(in the rows, 128 means zero)
Known rows, with every step that occurs
sedif/gebed/nutun/mafi/vufi/bavip: [119 134 121 129 172 128 135 170 112 138 119  95 146 150 126 102 128 125
 124 139  65 141  96 149]
vufi/bavip/sedif: [ 87 135 119 127 116 138 116 132 126 111 154 130  99 112  96  92 120 123
 149 152 139  82 149 124]
sedif/nutun/mafi/vufi/bavip/vefeg: [105  96  45  87 124  47 165 169 123  56 113  84 101 207 112  92 124 154
 151 172  77 100 142 127]
nutun/mafi/vufi/bavip/sedif/gebed: [ 82  76 111 132 163 106 118 159 142 105 137 105 115 126  99 101 117 106
 137 161  73 100 133 129]
sedif/vufi/bavip: [112 180  97  84 118 168 125 144 126 115 143 144 140 104 129 112 139 155
 170 155 155 111 146 140]
nutun/sedif/bavip: [ 96 135 120 142  82 116 109 102 161  63 129 149  86  99 180 143 171 146
 122 136 184  78 117 105]
sedif/nutun/mafi/vufi/bavip: [108 103  65 101 117  66 140 167 105  62 109  73 129 200  92 110 133 141
 150 171  98 111 118 115]
bavip/vufi: [147 132 140 105 130  99 135 140 121 103 142 105 144 119 125 147 141 118
 116 149 105 147 116 127]
kuget/sedif/gebed/nutun/mafi: [111 149 144 181 166 130 116 147  92 140  75 125 122 139 221  77 164 125
  88  98  48 131 138 141]
kuget/sedif/gebed/nutun: [111 178 177 198 189 154 100 136 115 138 103 146 117 125 184  92 155 119
  89 100  73 138 143 148]
mafi/nutun/sedif: [113 117 130 148 100 151 116 127 141 105 107 111  70  99 155 120 141 122
 141  92 172  85 110 137]
gebed/nutun/sedif/vufi/bavip/vefeg: [102 192  73  91 117 168 141 124 142 118 150 153  65  99 182  69 168 157
 158 129 182  67 131 153]
mafi/vufi/bavip/vefeg: [104 128  95  91 163  97 168 163 161 117 138 106 109 151  85 106 109 132
 157 170  90 112 155 145]
sedif/vufi/bavip/vefeg: [108 176  78  71 124 145 151 145 146 110 145 156 115 111 150  95 133 168
 171 152 133 102 170 153]
mafi/vufi: [123  92 128 123 168 107 137 147 152 118 130 102 128 152  85 146 123 100
 123 151 119 132 117 127]
nutun/sedif: [106 116 107 137 112 124 125 106 143 122 127 126  88  99 143 112 154 122
 129 124 174  89 119 116]
gebed/nutun/sedif/vufi: [120 154 107 123 123 179 107 111 136 122 139 142  85  98 185 106 183 127
 124 110 211  87  94 135]
gebed/nutun/mafi/vufi/bavip/vefeg: [118 125  80  89 146  91 184 169 118 133 117  85 111 182 141  81 126 134
 137 153  68 109 120 145]
gebed/nutun/mafi/vufi/bavip: [121 130  95 101 143 111 156 171 100 135 113  74 141 176 119  95 133 121
 136 151  91 123  93 131]
nutun/mafi/vufi/bavip: [107 104  79  88 133  88 163 167 117 117 113  76 141 158 100 113 123 129
 150 167  87 115 121 121]
bavip/sedif: [101  96 133 144 128 129 104 116 137 109 147 138  89 121 117 115 129 103
 118 129 146  91 135 116]
kuget/sedif: [101 147 139 158 155 116 127 134 121 123  93 128 116 134 156 101 153 120
 112 129  97 116 170 118]
bavip/vefeg: [125 124 108 113 133 107 154 127 149 124 130 137 101 136 151 108 121 143
 131 126 105 117 155 138]

Rows
[140 151 147 111  99  98 119 136 136  43 145 125 145 115 161 177 156 143
 107 163 116 135 109 111] -> sedif/bavip/vufi
[110  63 134 161 183 123 103 147 133 116 132 107 100 152 139 109 132  81
  91 122  88 116  93 135] -> bavip/sedif/gebed/nutun/mafi/vufi
[118 141 124 151 122 149 114 106 126 137 134 124  84 116 161  99 164 118
 115 105 180  92  93 126] -> gebed/nutun/sedif
[136  88 112 117 156 106 146 156 110 133 108  76 131 184 141 119 141 103
 107 131  98 130  82 126] -> gebed/nutun/mafi/vufi
[100 138 122 153 132 149 103 138  96 125 135 130 108 118 156  67 130 129
 126 119  89 101 115 143] -> vufi/bavip/sedif/gebed/nutun/mafi
[107 135 144 154  69 152 100 126 161  47 110 135  73  97 193 148 158 147
 139 106 179  77 104 124] -> mafi/nutun/sedif/bavip
[ 93 162  85  87  96 173 141 149 163  89 125 138  55  84 177  88 145 162
 185 116 170  61 151 160] -> mafi/nutun/sedif/vufi/bavip/vefeg
[ 91  98  99 119 145 114 133 160 108 115 131  79  99 168 108  83 132  98
 126 154 109  87 105 122] -> gebed/nutun/mafi/vufi/bavip/sedif
[ 81 107 143 144 188 135  99 152 168 103 161 125 107 110  64 117 107  99
 133 165 100 107 142 139] -> mafi/vufi/bavip/sedif/gebed
[104 193  94 106 112 188 115 127 124 121 146 138  93  94 161  81 177 144
 157 131 203  77 108 143] -> gebed/nutun/sedif/vufi/bavip
[130 165 144 132  93 117 109 112 135  51 147 126 101 107 193 148 194 131
  95 140 163 106  76 112] -> gebed/nutun/sedif/bavip/vufi
[ 81 102 101 134 142  93  98 149 139  41 154  99  85 178  47 114 121 111
 143 180 144  83 135 114] -> mafi/vufi/bavip/sedif/nutun
[ 83 143 141 153 145 153  92 131 138 113 159 153 107  86 103  96 111 126
 143 142 109 104 152 141] -> vufi/bavip/sedif/gebed
[ 94  31  81 135 131  61 108 143 126  42 122  83  81 199 103 118 137  98
 110 156 124  84 115 102] -> bavip/sedif/nutun/mafi/vufi
[137 132 134 152 144 140 119 136  98 145 112 128 136 134 191 104 137 134
 101  98  76 146  93 147] -> sedif/gebed/nutun/mafi
[123  61  76 120 128  55 131 154 116  60 103  73 121 208 112 132 137 121
 117 152 104 121 104 110] -> sedif/nutun/mafi/vufi
[ 95 129 156 162 195 156  93 152 145 117 162 122 103 129  80 105 119  93
 119 143 107 111 114 151] -> mafi/vufi/bavip/sedif/gebed/nutun
[117 138 130 118  85  97 116 115 154  36 143 126 106  91 177 159 187 135
 109 157 158  96 101 103] -> nutun/sedif/bavip/vufi
[106 114 144 172 206 106 121 166 118 129  80  97 125 164 179  96 159  97
  83 118  39 133 127 136] -> kuget/sedif/gebed/nutun/mafi/vufi
[114 126 169 186 167 170  78 117 130 125 156 154  91 112 146 107 129 100
  96 101 123 120 112 146] -> bavip/sedif/gebed/nutun
[ 86 106  67 125  78  87 109 136  89  49 127 107  88 165 121  78 134 143
 145 155 129  68 138 111] -> vufi/bavip/sedif/nutun/mafi
[101 117  85 156 113  68 124 144  84  62  69 102 104 187 187  85 170 141
 110 131  83 103 159 105] -> kuget/sedif/nutun/mafi
[124 136 152 130  72 122 111 139 152  25 122 113  89  88 190 168 170 139
 125 125 155  94  91 122] -> mafi/nutun/sedif/bavip/vufi
[ 87 132  98 141 101 115  91 130 116  52 150 127  82 154  86  90 129 135
 149 155 152  78 145 120] -> vufi/bavip/sedif/nutun
[106 129  91 110 113 154 112 112 154 107 139 148  89  81 168 119 174 132
 141 126 205  83 125 125] -> nutun/sedif/vufi
[ 98 167 102 101  89 194 119 148 143  94 124 124  81  77 156 104 151 150
 184 117 194  69 124 151] -> mafi/nutun/sedif/vufi/bavip
